Each row was made from one path, in order. Every step used is in the known rows, and no mark comes twice. Write each row's path.
Known rows:
U > D > S: [ -4  -9 -46 -33 -23   5  47 -22 -26 -28 -45  13  21 -21   4  13   7  57]
T > G: [-40 -38  -8 -12  -3 -26  66 -53  12 -49 -13  35  17 -16  33  -3  -1  69]
Q > C > S > D > U > N > V: [ 17 -37 -73  -6 -33 -24  46 -34 -57  25  -8 109  50 -46  24  33   5  36]
G > T > V > U > D > S: [-26  -7 -22 -22  17  43  39  -1 -56 -22 -41  30   9 -21 -11  27  17  62]
S > T > V: [-43 -38  49  -4 -45  37 -23 -33  -4 -12  18  60  31   2  20  -4 -23  59]
Q > C > S > T > G: [-28 -36   9 -40 -22 -11  37 -29 -16 -39 -41  47  40 -59  24 -23 -15  84]
Q > C > S > D > U > N: [ 31 -34 -72 -23 -28  -4  50 -19 -37 -17 -17  73  32 -36  31  37 -11  34]
G > T > V > U > D: [-35   5  20 -21  31  32  24 -36 -25 -24 -15  74   4   7  24  43  22  71]
D > S > T > V > U: [-60 -28  17 -22 -15  42  -9 -26 -29  -6 -16  42  11 -32 -10  23   1  75]
C > S > D: [-15 -25 -35 -35 -41   2  21 -12 -18 -36 -21  18  39 -26   6  40  14  64]
N > U > D > S > T > G: [ -8 -17 -37 -34 -24 -27  32 -14 -30 -27 -42  45  29 -35  31 -18  -7  66]
T > V > U > N > D: [-11  -2  -6 -27 -26  55  48 -18  22 -69 -16  66  20   1  26  46  28  71]
C > S: [-39 -32 -36 -16  -9   9  34 -32 -11 -25 -32   5  49 -41   8  21  21  68]
V > U > D > S > T: [-19 -12 -18 -63 -40  16   2 -17 -27 -13 -54  29  30 -42  15   8  -2  66]
V > U > N > D > S > T: [ -9 -19 -28 -62 -62  45  20   8  -8 -39 -54  28  42 -46  12  10   7  63]
T > V: [-48 -36  31  15 -21  28  11 -44   0 -20  25  52  18  12   9  11  -8  60]
V > U > D > S > T > G: [-22 -17 -15 -52 -10  -6  36 -26 -23 -42 -54  35  14 -41  29  -1 -10  77]
U > N > D > S > T > G: [  3 -29 -25 -47 -42  14  54  -2  -2 -68 -47  34  33 -34  38 -10 -17  65]
D > U: [-50 -49 -65  10 -19 -31  43 -47 -22   8  -2  35  40 -15   1   6  13  30]
S > D > U: [-31 -43 -68  -5 -43 -34  32 -27 -32   0   1  41  34  -8  -3  23  10  29]

Write each row's path:
[ 22 -38 -76 -15 -31  -8  44 -28 -16 -20   0  67  25  -8  48  43 -12  20] | S > D > U > N
[-58 -15  17 -28 -30  54   0 -11 -21 -26 -25  40  19 -25 -18  22  17  81] | N > D > S > T > V > U
[  9 -41 -76   1 -37 -30  41 -44 -36  22  10 104  45 -16  42  38   4  22] | S > D > U > N > V
[-28   9 -18 -33   5 -20  30 -69 -18   2 -25  85  16 -14  33  47  35  73] | N > V > U > D
[  0 -26 -12 -29 -10  56  13 -24 -18 -23 -17  64   7 -31  40  42 -19  58] | D > S > T > V > U > N
[  3 -25 -28 -55 -75  40  21  12  -3 -43 -46  26  52 -36  18  -4  -3  54] | U > N > D > S > T
[ -3 -11 -60 -39 -35  43  68   7  -8 -58 -53  15  26 -34  -4  31  28  63] | V > U > N > D > S
[-27  10  27 -39  -3  22  -6 -52 -15 -19 -19  76   6   2  34  39   5  78] | S > T > V > U > D
[ -7 -25 -29 -31   5  20  46 -54  14 -28 -16  62   8 -29  57  54   7  58] | V > U > N
[-67 -27 -20 -12  -1 -17  34 -67 -15  20 -11  70  26 -40   9  37  42  71] | N > V > U
[-35 -37  -9 -41 -44  15  -8 -22 -10 -14 -34  20  63 -49  23   0  -1  65] | C > S > T
[-22 -19 -22 -44 -13 -18  35 -32 -37 -22 -49  57  23 -44  30   0  -5  75] | N > V > U > D > S > T > G
[-21  -1 -26 -27  -1  27  31 -23 -42 -24 -41  28   1 -19  -7  33   9  70] | T > V > U > D > S
[ -4 -44 -74  12 -21 -27  46 -56 -28  28   7  99  48 -21  44  27   7  23] | D > U > N > V
[-11 -18 -36 -20 -13  77  63  33 -30 -56 -39  29  26 -23 -13  26  26  56] | G > T > V > U > N > D > S
[ -5 -25  14 -19 -61  69  -2   6 -15 -39  -9  52  33  -6  12   4 -22  56] | U > N > D > S > T > V
[  6  -9 -26 -32 -48  33  64 -18  37 -71 -21  50  39   1  39  27  25  58] | U > N > D
[-45 -29 -66   1 -41 -14  57 -21  -9 -23 -16  34  51  -5 -15   7  37  39] | N > D > U
[-58 -23  40 -26  -9  40  -7 -34 -32  -4 -20  66  18 -50 -10  20   4  92] | Q > C > S > T > V > U
